Each row was made from one walk, in order. Every step used is in the known rows, and no mark comes twice. Write each row's walk.
(in the rows, 128 means zero)
Known rows
kezus, dato, tapi, fimed: [129 114 129 129 145 161 105 158 101 145 155  98 103 127 152 144 116 148
 126 131 180 178 146 136 141 121 149 129 144 152 110 122 157  45  96 112
 137 107 118 136 125 100 104 156]
kezus, dato: [109 112 136 120 146 145 136 134 127 151 125 116 103 111 157 136 116 145
 100  88 145 100 134 104 129 108 172 134 163 146 108  79 116  58  99  96
 138 146  84 139 129 112 118 149]
buzad, tupa: [ 99 146 124 128 129 102 168 129 114 146  84 141  95 114 151 117 110 131
 118 102 116  96 108 118 129  89 163 128 124 122 136 121 131 146 117 114
 123 107 114 127 141 122 141 112]
dato, tapi, fimed: [145 119 101 142 123 153 133 162 107 120 136 106 105 120 151 120 125 112
 144 139 178 184 126 136 142 115 117 127 111 139 138 150 172  84 118 136
 148  94 145 120 113 107 118 161]
fimed, zurof: [124 135 143 114 147 138 134 134 140 130 124 109 118 124 122 111 132 127
 104 131 140 101 118 126 123 113 132 132 139 104 164 103 143 115 128 132
 109 114 136 125 111 115 135 121]
kezus, dato, tapi, fimed, nozir: [138 123 136 152 157 186 116 144 136 161 169 110 116 152 140 130 130 177
 137 176 213 160 145 140 149 152 117 134 203 138 124 117 141  57 123 112
 131 110 123 150 115  76 109 182]
gikat, gitap, kagif, fimed, nozir: [121 117 142 153 147 134 141  91 163 148 174 148 193 152 147 128 115 101
 211 109 110  64 111 134 161 158 136 108 126 106 156 142  67 163 128 129
 133 138 121 162 115 116 137 152]
tupa, zurof, fimed, kagif, gitap: [117 126 153 129  82  82 104 120 109 118 150 137 118 125  98 137 118 129
 135 162 156 114 150 164  96 126  87 111 127  70 122 180 115 194 176 131
 126 192 155 107 172 124 137 101]
sebuz, fimed, tapi: [147 137  83 122 135 163 105 126 121 164 121 120 106 116 157 156 163 183
  81 135 164 126  93 123 161 112  99 159 132 147 145 112 165 164  92 132
 122 140 135 126 146  95 109 135]
nozir, fimed, kagif, gitap: [113 146 141 112  67  85 136 109 127 149 143 133 128  79  85 124 154 129
 129 140 125 104 144 152  95 117 113 102 146 137 122 168  98 160 174 117
 137 141 138 112 147 148 122 107]
gikat, fimed, zurof: [129 113 143 100 163 145 135 122 181 129 105 116 137 116 150 120 104  83
 124 121 134 132 116 149 150 128 129 142 131 141 161 140 139 113 103 166
  98 112 166 150 100 107 125 101]
tutik, tapi, dato: [155 101 124 126 118 126 137 167  92 108 108 117  99  91 154 116 111 145
 110 116 139 105 137  91 124 148 120  89 133 127 133 113 135  72 147  97
 121 112 104 136 116 117 145 172]
tutik, gotu: [155 104 111 146 106 150 168 153 108 131  99 135  95 111 121 106 145 116
  80 131 116 110 124  85 114 121 158 129 130 150 125  74 123  64 130 111
 134 157 132 122  84 139 154 146]
tinori, nozir, fimed: [120 140 145 125  70 151 159 139 142 129 122 119 111  89 155 117 160 109
 135 107 134 123 119 136 132 116 149 139 140 159 103 107 115  52 176 126
 147 123 162 150 139 139 134 180]
tapi, dato: [115 123 126 149 119 114 148 154 135 110  84 109 102 117 168 114 105 131
 134 100 127  84 128 111 134 108 113 115 140 146 134  87 151  76 164 122
 138 103 111 136 109 123 113 158]
gotu, tutik, tapi, dato: [150 121 123 117 127 122 131 120 100 117 124 123  71  93 152 133 116 134
 112 110 130 103 129  71  96 144  89  87 142 129 130 120 157  91 151  85
 124  76  91 135 117 158 133 197]
buzad, tupa, zurof: [ 93 128 135 117 102 120 141 139 123 117  63 137  96 141 135 131  83 110
 132 126 119 106 119 109 117  98 147 129 135  95 143 115 129 166 144 112
 129 135 126 117 157 107 167  83]
gitap, gikat, fimed: [109  93 101  93 185 146 138 144 206 122 136 120 140 113 174 116  94  53
 118  60 101 157  87 121 163 126 123 173 129 185 133 139 129 104 124 167
 116 127 155 153  99 108 123 121]
gotu, tutik: [120 139 103 125 134 129 156  94 140 139 122 126  70 102 147 129 133  98
 114  98 130 105 104  91 102  96 109 130 140 139 131 110 158 113 132 111
 151  98 107 122 121 165 123 174]
tinori, nozir: [112 140 133 140 106 149 163 142 135 123 123 141 103  94 180 102 155 121
 126  90 141 105  99 125 133 121 157 122 135 121 123  80  99  62 146 107
 140 140 136 142 131 127 142 201]
tapi, fimed, kagif, gitap, vomu: [ 98 166 134 112 124  95 108  97 108 120 167 157 181 119  86 119 145 130
 147 139 105 119 142 139 118 117 129 112 103 126 119 139  86 149 136 144
 149 161 122 101 130 148 104 116]
buzad, tupa, zurof, fimed, kagif, gitap, vomu: [ 61 154 173 108 125  46  95  90  92 113 139 159 172 153  75 157 107 137
 149 161  96 110 140 150  87 131 131 124 101  69 114 179  84 235 154 121
 102 163 130 100 197 136 161  47]
tapi, tutik: [135 132 114 152 108 147 155 147 133 112  93 114 120 127 159 115 128 125
 143 104 111 117 125 135 127 127 134 110 133 118 117  97 157  83 133 132
 170 135 104 133 117 173 120 165]
vomu, gitap, gikat, fimed: [109 120  77 115 167 126 129 127 194 121 134 126 132  84 136 123 102  45
  99  69 103 194  91 125 148 111 116 190 113 147 120 147 127 130  98 173
 126 102 145 126  96 108 131  93]
kezus, dato, tapi, tutik: [126 115 136 148 145 163 122 166 112 133 138  93 121 129 163 143 127 172
 143 109 152 161 139 141 107 166 156 106 171 117 110  99 153  36  97  73
 137 104  73 133 130 154 124 158]
kezus, dato, tapi, tutik, gotu: [153 100 144 160 127 181 129 182  90 131 129 108 115 135 133 135 142 180
 105 145 130 171 151 117  97 187 166 104 171 131 104  75 139   4 103  60
 116 127  90 131 101 173 146 150]
sebuz, fimed: [128 140  83 151 110 146 138 128 123 137 102 118 102 107 171 170 147 150
  88  99 148 116  98 115 139  89 124 157 115 174 128 108 160 142 113 138
 173 142 124 114 124 118 110 140]
vomu, gitap, gikat, fimed, kagif: [103 103  84  95 166 105 116 101 206 141 161 127 147  88 109 112 131  80
 110 100 105 173 123 160 141 131  95 166 133 144 120 162  93 159  87 169
  99 128 143 119  85 101 127  81]
zurof, fimed, buzad: [130 123 140 151 147 102 141 134 126 135 155 102 140 159 140 139 150 140
 132 123 146 132 171 147 126 128  97 150 114 157 100 138 159 116 151 136
 152 126 141 112 134 136 106 150]
dato, tapi, fimed, kagif: [135 105 107 125 128 135 120 138 119 145 167 106 120 125 122 111 150 145
 151 173 179 165 154 172 128 129  91 105 135 137 140 164 139 116 112 133
 124 114 146 113  99  99 109 149]
sebuz, tutik: [120 144  94 159 130 145 161 127 110 141  84  99 103  92 148 146 151 143
 107  94 125  91  83  83 106 117 126 136 162 139 134  73 140 116  84  91
 180 151 113 136 130 139 118 161]
kagif, fimed: [143 112 122 159 108 111 153 119 123 149 115 144 122 100 149 139 113 101
 127 104 128 105  96  97 131 110 188 119  81 149 131 136 125 135 133 142
 150 146 120 136 135 123 117 130]
tupa, buzad, fimed, kagif, gitap, vomu: [ 67 137 142 144 115  72  97  82 157  76 120 171 189 144  86 115 133 111
 155 124  85 135 118  96 106 110 158 127 104 154 129 138  30 163 104 144
 141 160  82 102 141 137 120  62]
tapi, fimed, zurof: [148 143 150 115 130 153 118 135 126 121 131 104 120 147 118 109 126 125
 118 153 149 133 136 146 154 102 122 134 114 121 151 118 171 110 137 179
 138 111 165 140 109 112  98 131]
tupa, zurof, fimed, nozir: [135 111 132 162 117 155 127 125 154 119 123 116 111 171 128 132 116 121
 142 186 192 113 134 133 138 136  71 156 176  98 126 138 152 136 186 158
 142 170 169 140 138  84 145 149]
vomu, gitap, kagif, fimed: [126 123  97 169  90  91 131 119 109 147 141 130 153 103 100 142 138  76
 142  91  92 123 103 110 122  76 184 119  55 108 114 146  88 167 108 131
 157 120 100 104 110 120  92  89]
tutik, tapi: [165 102 107 111 121 144 149 148  89 125 130 128  98  76 135 114 130 123
  97 111 150 121 121  81 120 139 154 104 129 121 129 131 120  92 109  96
 132 134 108 120 116 116 160 164]
buzad, fimed: [127 138 105 136 119 128 147 129 142 104  78 152 108 123 137 131 102  98
 114 100 145 132 122 113 148  84 169 144 118 176 134 121 117 126 112 152
 134 116 133 139 107  88 122 128]

Which walk is each row?
[192 122 115 169  86 141 111 145  86 151 141 134 169 144  64 122 174 136
 127 168  63 155 122 130 131 148 169  99  71  74 106 117  96 150  99 118
 117 139 111 130 107 172 102  84]  vomu, gitap, kagif, fimed, tapi, tutik, gotu
[ 89 152 143  93 104  80 116  89 124 129 159 138 187  94  59 142 160 123
 143 137  90 107 139 131  86 127 136 123 134 147 114 151  75 148 164 117
 132 142 119  93 143 166 126  86]  nozir, fimed, kagif, gitap, vomu
[163 127 130 138 147 144 119 143 114 145 135 104 127 154 153 122 155 156
 142 160 143 148 136 181 160 149  87 135 128  93 105 145 194 116 111 155
 115 129 143 157 155 150 102 160]  zurof, fimed, tapi, tutik
[110 105 128 130 160 149 122 154 111 147 153 100 101 106 154 142 123 148
 111 105 175 150 124 113 111 136 163 129 171 134 121 109 130  50  91  66
 110 106  85 119 125  99 141 147]  kezus, dato, tapi
[105 123 147 132 110  98 132 137 104 115  87 124  93 162 142 148  86 114
 134 146 134 128 131 143 129  98 127 151 111 100 113 162 161 175 147 149
 122 138 155 132 173 108 153  88]  buzad, tupa, zurof, fimed
[131 149 145 114 140 136 121 124 152 103  97 139 123 143 110 127 108 114
 104 131 148 129 132 133 141  96 159 145 128 140 161 121 127 145 120 162
 100  96 152 143 105  84 126  96]  buzad, fimed, zurof
[175 124 134 153 124 145 118 129 121 154 123 141 144 134 145 126 131 154
 148 148 120 128 106 141 158 160 152 102 101 104 133 132 151 148 120 148
 121 143 116 159 159 151 101 133]  kagif, fimed, tapi, tutik
[126 125 147 103 139 119  98 136 103 144 108 125  98 172 127 139 104 146
 127 182 150 139 127 155 156 121 104 155 126  73 131 166 163 203 123 141
  79 134 163 139 193  85 155  81]  buzad, tupa, zurof, fimed, tapi
[130 129 137 116 107 125 146 133 147 133 130  88 150 140 106 139 153 132
 143 122 126 127 174 123 119 123 110 146 142 196 110 125 146 109 179 123
 167 106 137 102 129 148 112 127]  nozir, fimed, buzad
[ 85 131 155 116 118  79  82  95 109  97 165 141 172 145  79 152 120 116
 149 158 117 117 148 140  90 141 109 130 113  83 111 162  90 186 166 131
 126 194 133  93 169 134 147  84]  tupa, zurof, fimed, kagif, gitap, vomu
[ 90 143 125  98 149  90 120 131 155 140 191 147 141  99 104  99 140 131
  99  95 104 111  96 125 101 128 110 120 151 105 136 138  82 179 168 118
 107 157 119 113 136 123 132 115]  fimed, kagif, gitap, gikat
[ 87 123 191 113 134  93 102 110 129 114 140 141 213 211 120 167  69 109
 234  94  56  91 159 137 133 157 153 103  71  94 148 146  70 240 138 101
 134 122 116 117 173 139 164  52]  gikat, gitap, kagif, fimed, buzad, tupa, zurof
[ 84 169 119 131 132  94 136 120 104 101 132 158 164  92 110 129 124  95
 124  86  93 107  89  83  98 111 167 129 103 110 133 106  97 123 141 102
 149 136  86 100 147 160 141 120]  kagif, gitap, vomu
[185 137 115 123 135 176 139  92 120 146 162 141  83 121 119 110 145 141
 122 179 184 136 127  99 132 150  73 108 169 127 131 152 148 117 150 134
 157 110 141 151 112 133 119 224]  gotu, tutik, tapi, fimed, nozir
[120 120 171 107 159 122 102 107 141 131 181 121 196 151 130 141 103  87
 192  94  84  83 120 148 145 140 160 107  73  83 169 142  91 173 104 138
 105 111 128 146 122 132 138  94]  gikat, gitap, kagif, fimed, zurof
[156 135 117 125 136 166 128 146 130 140 112 116 126 134 147  98 150 160
 138 140 127 125 122 149 149 149 108 114 153  94 137  99 162 107 111 125
 120 130 114 142 141 151 120 153]  fimed, tapi, tutik
[125 150 106 153 127 135 131 127 129 139 127 109 142 144 150 170 163 185
 102 104 144 120 138 121 128 118 101 152 119 191 122  98 154 161 134 121
 186 133 119  94 129 130 101 136]  sebuz, fimed, buzad
[ 83 132 144  86 209  97 140 136 197 139 136 130 178 161 152 124  95 110
 140  69  72 156 119 139 151 144 124 166 126 189 124 148 119 171 133 144
 103  84 145 133 130 121 128  80]  gitap, gikat, fimed, buzad, tupa
[131 132 156  93 111 142 126 129 147 133 126  88 125 123  93 129 143 113
 115 147 131 121 137 136 122 109 124 144 147 143 142 133 161 110 166 150
 119  94 163 131 121 128 124 100]  nozir, fimed, zurof
[106 139  79 126 147 120 125 139 153 119 145 117 113  89 111 115 139  85
  78  81 106 166  95  99 121  94 123 186 120 109 119 110 134 131 124 148
 140 107 112 104 107 111 139 112]  vomu, gitap, gikat
[172 106 114 172 101 173 154 187  94 110 113 115 114 128 131 109 149 141
 122 156 122 175 127 120  93 176 139 101 139 118 129  97 157  46 129  86
 131 116 120 116  82 180 160 159]  dato, tapi, tutik, gotu
[162 158 130  97 101 104 113  86  77 141 189 166  91  76  90 123 146 145
 114 158 144 135 144 126  90 136  88  63 122  98 120 188 116 172 140 107
 136 129 126 119 144 173 113 175]  gotu, tutik, tapi, fimed, kagif, gitap
[120 121 116 117 123 115 137 100 157 123 109 153 126 129 109 118 127 133
 123 134 150 111 154 152 139 101 144 121 142 169 133 138  82 157 106 145
 109 136 138 132  94  83 122 114]  buzad, fimed, kagif
[161 115 105 101 131 141 145 107 100 131 145 135  68  78 132 130 139 113
  96 108 144 125 114  66  91 135 117 101 135 125 128 139 142 110 113  82
 135 107 100 122 117 157 150 189]  gotu, tutik, tapi
[114  84 113 101 143 119 150  98 184 153 117 132 132 103 150 115 124 104
 144 124 135 114 141 163 142 132 111 118 147 173 137 154  96 125  92 148
 107 153 149 134  92 106 114 118]  gikat, fimed, kagif
[182 140 132 103 137 141 123 107  98 126 171 122 113 140 112 137 144 144
 126 133 143 159 173  94 111 150  84 104 115 156 111 149 162 122 140 110
 172  92 123 111 125 170 106 193]  gotu, tutik, tapi, fimed, buzad
[209 110 137 165 103 164 125 142  99 153 118 153 141 140 117 120 145 163
 112 178  99 133 115 121 141 181 170 100 101 116 128 105 132 121 124 135
 106 164 130 157 131 174 125 127]  kagif, fimed, tapi, tutik, gotu
[136 138 127 124 142 129 104 139 146 112  80 141 114 150 138 124  98 147
 122 140 152 124 136 132 175 109 116 131 144 156 153 113 133 130 128 145
  79  86 140 164 128  69 103 125]  buzad, fimed, tapi, dato
[159 151  95 138 127 178 105 134 117 145 106 114 124 140 164 156 169 203
 109 142 141 138 106 153 159 138  89 140 134 131 129 107 187 155 100 142
 145 139 122 135 152 147  98 142]  sebuz, fimed, tapi, tutik
[125 109 154 117 158 117  83 121 135 139 162 126 185 158 162 135  97 121
 212 100  82  72 126 147 177 152 117  92  93  98 164 132 100 155 113 121
  81  97 112 168 145 116 119 125]  gikat, gitap, kagif, fimed, tapi, dato
[133 150 112 157 129 152 157 111 174 120  91 164 123 145 124 114 111 127
 125 149 178 113 120 120 158 113 138 145 179 161 146 121 100 134 142 154
 127 124 144 151  99  68 126 153]  buzad, fimed, nozir
[130  99 128 138 101 135 116 138 123 104 109 105  95 149 142 143  98  89
 129 140 160 137 142 125 129 109 106 159 118 114 108 146 164 125 157 155
 148 169 158 124 147 105 138 125]  tupa, zurof, fimed
[187 120 122 138 118 184 139 163 107 138 106 127 116 147 117  96 163 168
 103 171 107 133 130 125 136 168 126 114 150 108 131  75 144  76 119 111
 107 151 129 143 108 171 139 151]  fimed, tapi, tutik, gotu
[190 134 124 137 113 178 127 154 121 111  78 160 124 163 103 111 137 156
 100 176 111 166 141 135 161 153 153 125 137 144 129  96 125 107 103 138
  92 133 149 161 101 138 131 124]  buzad, fimed, tapi, tutik, gotu
[ 86 166 133 115 130  73 113  81 133  97 136 192 185 120  71 139 122 121
 132 120 105 118 134 126 106 114 171 116 116 144 132 141  44 185 117 126
 117 140 109 104 127 118 127  88]  buzad, fimed, kagif, gitap, vomu
[ 88 147 142 125 142  60 111  89 105 127 186 149 176 115  92 143 154 130
 136 136 113 106 140 148  96 132 121 126 102 108 104 166  93 162 137 131
 118 158 121 103 147 150 122 115]  zurof, fimed, kagif, gitap, vomu
[100 104 156 113 114  87 117 111 116 138 118 126 107 168 114 141 112 150
 143 179 139 106 161 177 117 116 103 127 132  97 116 174 132 204 139 142
 101 158 157 120 162  98 146  76]  buzad, tupa, zurof, fimed, kagif
[114 120 155 144 125 135 108 123 180  80  80 118 127 170 119 105 116 107
 130 134 127 150 115 104 146  95 147 152 118 148 154 122 116 124 103 180
 120 109 125 139 115 100 120  75]  tupa, buzad, fimed, zurof
[169 120 166 134 104 153 107 162  79 123  90 131 108 204 111 130 124 174
 122 219 102 159 151 160 138 172 110 133 126  66 110 128 171 156 139 138
  82 154 167 153 169 158 163  85]  buzad, tupa, zurof, fimed, tapi, tutik, gotu
[116 143 136 140 113  63 136 112 106 152 167 143 117 100 116 125 149 142
 121 147 146 106 140 175 100 121 103 108 117  97 108 182 116 172 146 130
 121 160 139 123 152 134 113 133]  zurof, fimed, kagif, gitap
[118 155 140 138 146 110 135 159  96 137 139 112 139 171 129 129 125 164
 162 153 151 182 158 159 129 135 120 123 109 144 132 159 164 149 132 109
 130  50 137 106 143 120 120 118]  dato, tapi, fimed, buzad, tupa
[169 117 123 166  89 166 167 165 108 111  85 128 115 135 132 104 143 136
 107 139  91 124 137 116 114 151 151 113 129 130 112  69 146  52 140 115
 152 156 125 132  89 192 141 153]  tapi, tutik, gotu
[ 82 134 132  97 162  98 100 127 193 101 116 129 161 156 101 146  78  85
 132 100  75 198 137 135 130 139 104 190 119 129 125 151 115 214 137 153
 118  97 145  99 146 109 159  20]  vomu, gitap, gikat, fimed, buzad, tupa, zurof
[ 85 131 120 103 177 134 127  89 142  92 134 140 173 118 152 138 105  78
 170  77  84 100 134 108 141 145 140 158 106 126 144  91 100  89  77 121
 136 122  98 119 121 156 188 140]  gikat, gitap, vomu
